Each row was made from one path, in order. Every step used is in the known rows, and no mark comes twice. Write each row's path.
Known rows
feru gepugab beso geru zogen: [ 12.2 -27.0 -24.2   0.6  20.5 -22.9  -5.9 -16.3 -23.8 -26.9  -2.1  18.4
 -15.1  -5.1  12.7   0.6  40.1 -11.7 -26.2 -32.2   9.4 -21.2  -0.9   1.6]
ludo geru beso: [ -4.7  20.6  -2.0   1.1  17.5 -19.3  -2.2  14.7 -24.4 -30.6  10.5 -32.4
 -17.3  11.9   9.0 -15.7   3.1   2.7  26.6 -29.2  20.5  -2.6 -11.3  15.1]
beso vati sufe: [  9.4 -16.7  31.1  -3.7  11.3  24.4 -14.4  16.9  24.6   5.8  14.8   5.1
   0.9   8.4 -11.9  -2.2 -18.1 -12.8  20.7 -17.9   4.2  14.3  23.6 -15.3]
ludo geru zogen gepugab sufe vati: [-30.4  60.6   0.2  10.1 -23.7 -28.6   2.8   5.5   6.9   3.2 -33.8 -35.2
   9.6   0.9  -2.6  -1.9 -10.3  -5.5 -34.0 -21.7 -18.8  -6.0  -5.4  25.9]
gepugab zogen geru beso vati: [ 26.5 -32.4 -12.7   0.4  19.2   2.4  32.4   2.6  12.6   4.1  13.6  -4.8
 -14.4   1.3  18.5 -27.1   3.1   3.5  37.8   7.8 -10.0  16.7 -19.9 -18.3]
lonuvul ludo geru zogen gepugab beso: [-19.1  36.2 -50.5 -10.7 -23.4   7.4 -18.2  35.4 -33.1  -5.5   2.4  -8.5
  15.6 -20.8  12.6  33.9   9.6  -3.9 -35.0 -16.2   9.4 -37.7  -3.3  19.5]
zogen gepugab beso geru: [-12.8 -36.6 -16.4  12.7  -9.9   7.7  -2.1  -7.5 -18.1  -7.5  21.1  17.8
   9.8 -19.6  24.1   3.6  13.8  -0.7 -37.3   6.4 -27.0  -8.0  12.7 -12.7]
geru beso vati sufe lonuvul ludo: [ 13.7 -12.0   8.3  -8.0  20.9  39.4   3.3   4.5  -3.4   5.1  10.4  -0.6
   1.3  17.0 -20.7 -14.5  -0.3  -5.4  53.6 -23.4  28.8  18.6  16.0   1.5]
lonuvul ludo geru beso vati sufe: [ -1.6  30.7  -7.5 -10.0   1.5  23.7  -6.4  55.3  -7.2   2.7  14.5 -27.0
   3.3  -2.0  -3.6  -3.8  -6.0 -18.5  34.9 -28.6  17.4  -7.9  16.1  12.4]
sufe vati zogen: [ 18.3   1.9  19.0   7.3  15.5 -11.2 -12.7 -40.7  23.9   0.5  12.2  -4.7
 -18.4  -0.8 -32.1   2.5  -6.4   8.6  20.6  28.0   4.6  -3.2   9.7  -3.9]
beso geru zogen gepugab sufe vati: [ -2.4  -1.5  -0.4  23.7 -16.9 -19.4   8.8 -11.0  19.4   5.6 -10.7  -4.6
  11.4 -15.2  -2.5 -11.6  -3.3 -14.3 -27.8 -13.1 -17.6   3.4  11.4   6.0]
lonuvul ludo: [ 15.3  -3.4  -6.1  -0.7 -12.1  32.8 -31.8  28.0 -14.7  -8.4  26.8  31.2
   3.4 -34.6  -3.9  33.0   0.9  -4.6  14.3 -10.3  28.2 -11.0  12.2 -10.1]
zogen geru beso vati sufe lonuvul: [ 21.6 -32.1  14.0 -25.1  22.5  15.4   3.3 -22.3  17.9  -2.4   0.3  -4.7
 -14.9  10.9  -8.1 -38.9  -7.9  -8.8  32.8 -10.1  21.4  25.8  12.2  -6.3]
ludo geru zogen: [  0.0  25.1 -13.0 -11.5   4.1 -31.3 -22.2  16.2 -13.3 -20.6   0.1 -26.6
 -10.9   9.9   5.3   6.4  -5.7  -1.3  -0.1 -32.1  32.6 -17.8 -11.2  17.2]
zogen geru beso vati sufe: [ 25.4 -22.9  10.4 -17.7  23.8  16.3   0.9   3.9  24.9 -17.4   8.1  -8.3
 -14.8  -3.5  -4.1 -29.9 -11.4 -15.5  27.1 -16.2  14.2  15.5  12.5  -5.7]
zogen gepugab: [ -9.1 -10.7   4.9  23.3 -23.0  22.5  -7.5   2.1  -2.3 -17.2  -1.6  20.0
   6.1 -23.1  -6.3  11.5   0.4  -4.9  -8.8   1.6 -13.1   6.7   1.4  -2.8]
lonuvul ludo geru zogen gepugab: [-10.6  37.4 -35.7  -2.9 -38.2  10.1 -17.5  44.1 -16.0  -5.5  -6.3  -7.8
  13.8 -27.7  -0.4  28.1  -2.4 -12.0 -11.4 -15.1  18.0 -28.2  -4.9  23.8]
beso vati sufe lonuvul ludo: [  9.1 -18.0  20.0 -17.2  -6.7  39.7 -19.2   8.7  10.7  32.6  10.4  17.9
  11.4   6.3 -17.4   5.5 -12.1 -11.2  30.2  -9.0  17.8  16.8  29.2 -12.4]
sufe vati: [ 18.2  -3.3  20.9   9.8   7.7   5.5 -24.0 -26.4  11.2  -6.9  15.5   7.2
 -15.5 -15.2 -19.8   1.0  -2.2  -2.3  17.3 -14.2   4.7  10.1  15.3 -10.2]
beso geru zogen gepugab sufe: [ -8.5 -11.8  -6.9  18.2 -15.0 -16.3  10.0   8.0   7.3  -5.9  -5.8   5.7
  14.7  -9.9  10.7  -1.8  -2.0 -10.5 -29.8 -12.2  -6.5  -2.5   4.1   4.8]
lonuvul ludo geru: [ -1.6  24.1 -11.2 -11.1 -23.8  10.0 -31.3  46.7 -21.7   1.1  20.3   2.4
   5.5 -25.3  10.3  26.1  -3.6  -7.7   8.1 -15.6  19.1 -21.3   6.8   1.7]
ludo geru: [ -8.1  15.2   8.5  -7.4  -7.0 -17.0 -22.2  19.3 -14.0 -10.3  12.3 -13.4
  -8.5   2.1  13.7   4.0  -5.7  -1.2   3.8 -17.6   9.9  -7.5  -1.3   1.0]
gepugab zogen geru beso: [ 18.2 -20.9 -19.9   6.6  25.3   3.6  19.9 -21.1  -1.6 -13.7  13.6   0.1
 -17.0  -8.3   9.7 -19.7   5.0   7.6  30.9   6.6  -3.7   0.7  -8.0 -10.8]
zogen geru beso vati: [ 36.5 -34.9   4.0 -16.8  16.0   1.3   8.3  15.5  12.6 -20.1  14.5   0.2
 -19.1  -7.3  12.8 -29.3  -1.2  -5.4  28.6 -13.1  17.4  22.1 -15.5 -10.5]
beso vati: [ 24.1 -32.8  21.8   0.3   3.1   5.4  -8.3  30.1  10.5   3.3  20.2  13.3
  -4.8   2.8   8.7   2.9  -3.7  -2.4  22.5 -11.6   9.1  22.2 -11.4 -20.0]
zogen gepugab beso vati sufe lonuvul: [-23.2 -20.0   5.9  -3.1  -2.9  31.3   0.3 -23.2  -5.3  21.3  -4.7  11.7
  15.2  15.9  -2.7   0.1   2.4   2.8 -23.8   5.4 -28.0  15.2  19.9 -10.4]
vati sufe lonuvul: [ -7.6  -9.6  27.3  -7.8  14.7  24.8 -30.7 -50.1  -1.5   2.4   3.6  13.8
  -3.9  16.0 -29.0  -0.8 -15.3   0.4  17.8 -12.2  23.4   5.9  42.5  -6.4]
gepugab sufe lonuvul ludo geru beso: [-23.8  37.0  11.0 -10.3  -0.1  -7.1   1.7   6.8 -33.3  15.8  -8.7  -8.9
  12.2  17.5  14.5  -2.2  -2.2  10.4   4.7 -19.1  11.0   6.4   2.0   8.6]

Write each row's path
[-18.1  18.4 -27.6 -10.7 -12.0 -21.8   3.8  32.0 -13.2   0.2  -8.7 -29.3
   7.1  14.7  23.3   2.6   4.0  -0.7 -33.8 -18.1  -7.8 -10.5 -24.0  17.3]
ludo geru zogen gepugab beso vati
[ -9.9 -29.5 -15.9   9.9   0.9  -7.8   9.2 -21.3  -1.2  -0.8  16.1   5.8
   3.5  -3.4   7.6   5.8   9.1  10.2 -28.0  51.2 -22.7 -18.6   6.7  -8.5]
vati zogen gepugab beso geru
[-15.4  27.1   0.2 -14.7  10.2  27.3 -19.1 -14.9 -21.2   3.4   2.2 -15.2
   0.6  10.5 -22.2  -5.1  -7.2  -6.8  32.2 -24.7  29.8  -8.4  38.4  15.7]
vati sufe lonuvul ludo geru beso
[  9.2 -32.3 -20.9  16.0 -15.4  -6.2  -0.5   2.0   5.9 -17.5   7.3   8.0
   3.8 -20.3   3.3  -2.7   4.2 -16.4  -7.5 -12.0  10.8  -6.5   4.1   5.0]
beso geru zogen gepugab
[  5.3  -6.0  -1.0  27.6   3.0   1.9  12.4 -17.5  -7.8  -6.9 -17.9  25.1
 -12.6  -7.8  -4.0   1.0  29.0  -5.9  16.1  -4.4 -20.0  -5.9  -7.9  -5.9]
feru gepugab zogen
[-13.2   9.9  22.7  -7.1 -11.2  11.3 -17.3  -3.9 -20.4  25.2  -3.5  31.2
  19.3  -0.8   7.1  21.9  -6.0   9.0  -7.6  -5.2  10.3   9.8  13.7 -11.9]
gepugab sufe lonuvul ludo
[-25.4  26.6  30.2  30.6 -25.4   9.1   5.6 -13.5  16.1   9.2 -21.0   5.7
  17.6 -18.7  -9.8   3.2  -8.1  -3.8 -30.5   0.5 -44.5  16.4  12.3  -2.4]
zogen gepugab sufe vati
[-13.0 -10.0  30.1   2.7 -17.4  -8.1  27.9  -4.1  22.6  41.0 -23.0   4.4
  18.6  28.5  -1.2  -5.2 -10.5  12.6  -7.4  47.4 -29.4  29.2 -17.3  -8.7]
beso vati zogen gepugab sufe lonuvul
[-22.4  41.5   3.0 -19.7 -15.1 -17.2 -14.2   8.4 -23.0  24.1 -17.3  -1.1
  17.7  14.3  11.2  17.5  -7.6   6.6 -17.2 -20.7  23.5  -7.2   1.7  11.1]
gepugab sufe lonuvul ludo geru zogen
[-25.3  18.3  18.8  21.5 -12.1  -6.4  14.5  -8.5  17.0   2.0 -18.2   4.9
  14.4   2.0 -10.1  16.3 -12.0  11.1 -29.0  47.1 -30.0  -4.4  -2.9   2.0]
vati zogen gepugab sufe
[ -2.2 -16.4  -7.2  15.7   0.5 -11.9   7.5 -45.0  15.0  12.4  12.1  -5.3
  -3.1  -9.6 -11.0  -4.9   7.9   4.5 -19.6  41.8 -32.8 -10.5  17.5  -6.0]
sufe vati zogen gepugab beso geru
[ 13.8 -13.3  -7.6   9.1  -5.2   1.0   9.4 -21.2   7.8  -4.1 -21.0  28.6
 -17.3 -23.0   4.9  -8.7  21.1 -11.5   4.1   4.9 -22.1  -4.8  -5.7 -10.3]
feru gepugab zogen geru
[ 13.1 -37.9 -28.9 -10.1  30.7 -19.9 -14.1 -12.4 -24.6 -19.2  33.7   6.5
  -8.6   2.9  24.0   6.3  14.7   5.1 -23.5 -21.7  24.5 -20.8   6.8 -11.8]
gepugab beso geru zogen
[ -7.4  -3.3 -32.9   6.4   8.1   4.9  -7.7 -13.2 -19.8 -29.5  -1.9   7.9
   1.3  -2.8  -0.5  22.3  13.7   7.4 -37.3 -11.7   8.6 -17.6  -9.2   9.0]
geru zogen gepugab beso
[ -5.7   6.7  16.1 -26.4 -16.5  20.8 -19.1  22.7   5.1  41.4   2.7  -6.6
  11.4  14.0  -5.2  -2.4 -15.5 -12.9  23.8 -14.0  12.1   8.1  25.5  -3.1]
beso vati sufe lonuvul ludo geru
[  7.7  -0.4  -5.6 -20.5  -9.4   4.7  -0.3  23.9 -26.7  20.6   7.2  -9.4
   1.1  13.6  10.8  -9.6   4.9   1.7  41.9 -16.9  29.4  14.3 -10.9   6.8]
sufe lonuvul ludo geru beso vati
[ 11.2 -19.7   1.5 -13.3 -12.6  27.8 -30.9 -11.0 -23.9  11.6  15.5  36.4
   4.1 -10.7  -7.5  21.1   3.6   5.3  21.3  -3.1  35.6   3.2  11.9  -9.9]
sufe lonuvul ludo
[ 26.7 -22.8  -3.2 -10.8  22.5   4.3  -6.0  -9.2   0.6 -40.0  12.7   4.9
 -22.1 -18.5   3.1 -18.9   0.9  -2.5  19.3 -12.9  24.0   7.4  -3.8  -3.2]
zogen geru beso
[-10.2  -0.2  26.8  12.8 -16.3  -7.5  27.1  24.4  31.4  25.1 -14.0   1.2
  17.4  13.7   1.9   2.5 -12.5   6.3 -14.7  41.7 -37.1  17.6 -17.8  -7.6]
beso vati zogen gepugab sufe
[-16.7   1.0  39.4  -1.5   4.3  -9.2 -10.6 -29.1 -13.9  16.2  -8.8  20.5
   8.0  21.4   8.3   5.5  -9.0  18.1 -10.7  -6.7   3.8  19.5   6.8 -15.0]
gepugab sufe lonuvul
[ 26.7 -17.2  -6.4 -13.0  30.9 -14.7   4.6 -24.5  15.7 -30.5  10.3  -7.1
 -25.6  -2.2 -10.4 -14.1  -3.8  10.2  20.4  34.1  21.4  -7.5  -8.3   2.5]
vati zogen geru beso
[ 12.5 -17.0   1.2  18.2  14.7   2.5  35.9  12.4  13.9 -14.6   0.7 -15.6
  -7.1  15.6 -11.7 -17.5   5.2   5.9  32.8  23.6  -3.9  15.9 -27.5   8.5]
geru beso vati zogen gepugab
[  6.8  11.3   2.1  -8.2  20.9 -33.0  20.3  28.5  -0.2  -6.3   6.5 -45.9
 -15.2  31.0   8.7 -24.3  -1.3   5.8  37.1   5.0   9.8   4.1 -27.7  13.0]
ludo geru beso vati zogen
[ 14.3 -24.6 -10.0  -1.8   1.1   4.3   1.2 -16.7  10.5   7.4  14.6  16.7
  -9.9 -18.0  14.6  -0.2  -4.1   3.9  11.0  17.0 -11.9  -2.4   1.1 -24.1]
gepugab zogen geru
[-11.5  -1.1 -20.7   2.2  10.4  17.1  -0.3   0.5   3.0  -8.4  -7.2  -5.0
  10.9  12.2 -10.0  11.8   1.5  -4.9 -31.6 -17.6  -2.2 -10.3   7.2   8.6]
geru zogen gepugab beso vati sufe
[ -5.9   4.2  -2.8  13.8   4.1  -2.7   2.0 -48.2  11.2   2.0   1.7  -3.7
  -3.8  -4.7 -22.4   7.5   4.6  12.1 -20.2  40.9 -29.6  -9.0   9.0  -1.1]
sufe vati zogen gepugab beso
[  1.3  28.4 -19.6  -5.2  -1.8  10.6 -12.0  42.6 -31.8 -19.9  17.5 -14.3
  -2.0 -16.7   5.3   8.6   4.6  -6.4  26.6 -25.0  27.8 -16.3  -2.3  13.8]
lonuvul ludo geru beso
[ 29.0 -21.6   8.9   4.6  38.6  -9.4  24.9   9.6   8.2 -17.8  16.5 -16.3
 -17.2  25.4  -8.1 -18.3   2.8  10.0  48.3  13.9  18.0  15.0 -25.1  -0.5]
geru beso vati zogen
[ 21.0 -35.0  -5.8 -31.2  21.5 -13.4  -1.6  -1.9  11.1   9.2  24.7   7.1
 -10.7  10.3  20.9   2.3   0.9  14.4 -19.5  36.7  -5.3  -5.5 -10.7 -24.7]
gepugab beso vati zogen geru
[-35.0  50.9  -5.6   6.6 -22.7 -27.7   2.1  23.2  -6.3  -5.8 -30.5 -26.4
  13.5   5.9  10.8   6.1  -9.5  -2.9 -38.7 -20.5 -10.7 -10.5 -13.0  25.9]
ludo geru zogen gepugab sufe
[-12.1  32.6   4.2  23.0 -10.5  -4.9   3.5 -14.8  14.7  -6.0 -29.9  -3.1
  11.5  -7.5 -17.8   7.8  -6.0  -4.1 -31.8 -17.6 -13.9   4.2  -1.2  14.6]
geru zogen gepugab sufe vati
[ 34.0 -34.9  13.1 -23.5   1.9 -12.1   0.8  12.9  38.2  12.9  13.0   6.4
 -10.8   0.7   2.7  -6.2 -14.6   1.2  12.1  39.1   4.3   9.2 -14.5 -19.4]
beso vati zogen geru
[ -5.4   4.5  15.9  21.8  15.2  -7.3  47.1  17.5  15.8  -2.5 -13.6 -18.3
   6.8  22.5  -3.5 -16.9  -2.3   9.2  11.2  23.2 -22.5  21.5 -25.6   7.9]
geru beso vati zogen gepugab sufe
[ 14.7 -19.5  -5.8   1.1  28.9  18.5  26.1  -9.7  23.9   7.6   8.4 -11.9
 -10.3   4.4   0.0 -29.2  -7.7  -5.0  37.9   3.2 -14.4   8.8   8.5 -13.8]
gepugab zogen geru beso vati sufe
[ 13.6 -17.4   1.8  -4.1  19.4 -13.2   8.5  -3.8  -5.1  -3.4  -9.0  15.8
 -14.0  14.4   4.6   3.5  30.1   2.9 -12.7  13.1 -14.5  -5.5 -18.5  -7.7]
feru gepugab beso vati zogen
[-36.9  43.6  -3.2  -3.2 -24.2 -29.5   3.7  -4.0 -13.7   9.6 -37.8 -23.8
  15.0  21.7   7.8   0.8  -6.6   3.3 -33.8 -14.7  -3.6  -1.8 -11.7  26.0]
ludo geru zogen gepugab sufe lonuvul
[  2.8   7.4  10.7  21.9  -9.5   0.8   2.1 -38.9  28.8   1.4  -6.1  -2.9
  -6.2 -12.0 -35.4   2.4  -4.1   1.7   1.9  40.5 -22.2   1.2   7.1   3.6]
sufe vati zogen gepugab
[-46.7  37.1   8.5   4.9 -50.6   7.7  -0.6  14.5 -17.2  30.5 -28.9   5.7
  33.7  -8.0  11.7  12.8  -7.2  -0.8 -32.8   6.7 -27.2   3.9   5.7   6.6]
zogen gepugab sufe lonuvul ludo geru
[  1.3 -14.3 -27.5   3.8   1.5   3.9   5.4   9.1  -7.6 -12.4  -2.5   1.8
   5.9   5.0   7.4  14.2   9.8   4.4 -31.2 -12.5   1.5  -3.7 -20.2   4.1]
geru zogen gepugab beso vati
[ 25.5 -23.4  -9.7   9.4  10.6  -2.3  38.2  -0.6  11.9  -6.8 -20.3   8.7
 -20.8  -7.1  11.1 -32.3  27.6 -13.1  30.2  -4.3 -22.7  12.7 -24.7  -5.4]
feru gepugab zogen geru beso vati
[ 30.9  -3.0   4.2  -7.3  25.5 -14.3   2.1 -47.7  30.3 -13.7   6.9 -15.0
 -29.4  -8.5 -27.7 -23.7  -5.3   5.4  25.1  26.8   8.1   0.9   3.8   2.3]
sufe vati zogen geru beso
[-17.8  22.2 -11.3   5.4 -25.7  12.9  -1.8  -1.9 -11.5   7.6 -29.8  18.4
  25.2  -5.3  -9.1  24.3  -1.6   0.1 -27.0  -8.9   7.9  -2.0  -3.5  15.9]
geru zogen gepugab sufe lonuvul ludo
[-13.2  -5.8 -11.7   9.5   5.0   2.5   4.2 -26.8  -6.8  -9.7   5.5   7.2
   1.4   0.9  -5.0  21.0   7.0  18.3 -29.5  50.7 -18.2 -18.0  -2.2  -3.1]
vati zogen gepugab beso
[-26.9  33.4  19.9 -15.0 -22.2  -6.2 -16.2   9.1 -24.6  33.1  -9.1   7.0
  20.2   7.3  17.3  12.7  -7.4   8.6 -12.8  -9.5   2.1   3.5   9.3  -4.2]
gepugab sufe lonuvul ludo geru
[ 12.1 -29.1  -0.7 -14.7  31.5 -11.4  -0.4   1.4  -1.8   7.3  27.4   5.0
  -6.3  25.1  14.9  11.1   6.1  21.6 -10.2  27.6  -1.1  -3.7 -13.1 -21.9]
gepugab beso vati zogen
[  3.4  27.2  32.0   3.5  -3.2 -26.0   6.8 -35.4  33.1   4.5 -43.0  10.0
 -12.1 -14.2 -16.3 -12.9   5.9 -10.3 -26.6  16.5 -33.1   0.0   5.1   0.7]
feru gepugab sufe vati zogen geru
[-28.5  58.9 -21.6   1.6 -38.9   1.2  -6.9  51.2 -13.9   5.5 -19.6 -10.4
  25.8 -18.3   7.7  27.5  -7.4  -9.5 -32.6 -16.3  -1.2 -23.7  -3.2  23.2]
lonuvul ludo geru zogen gepugab sufe
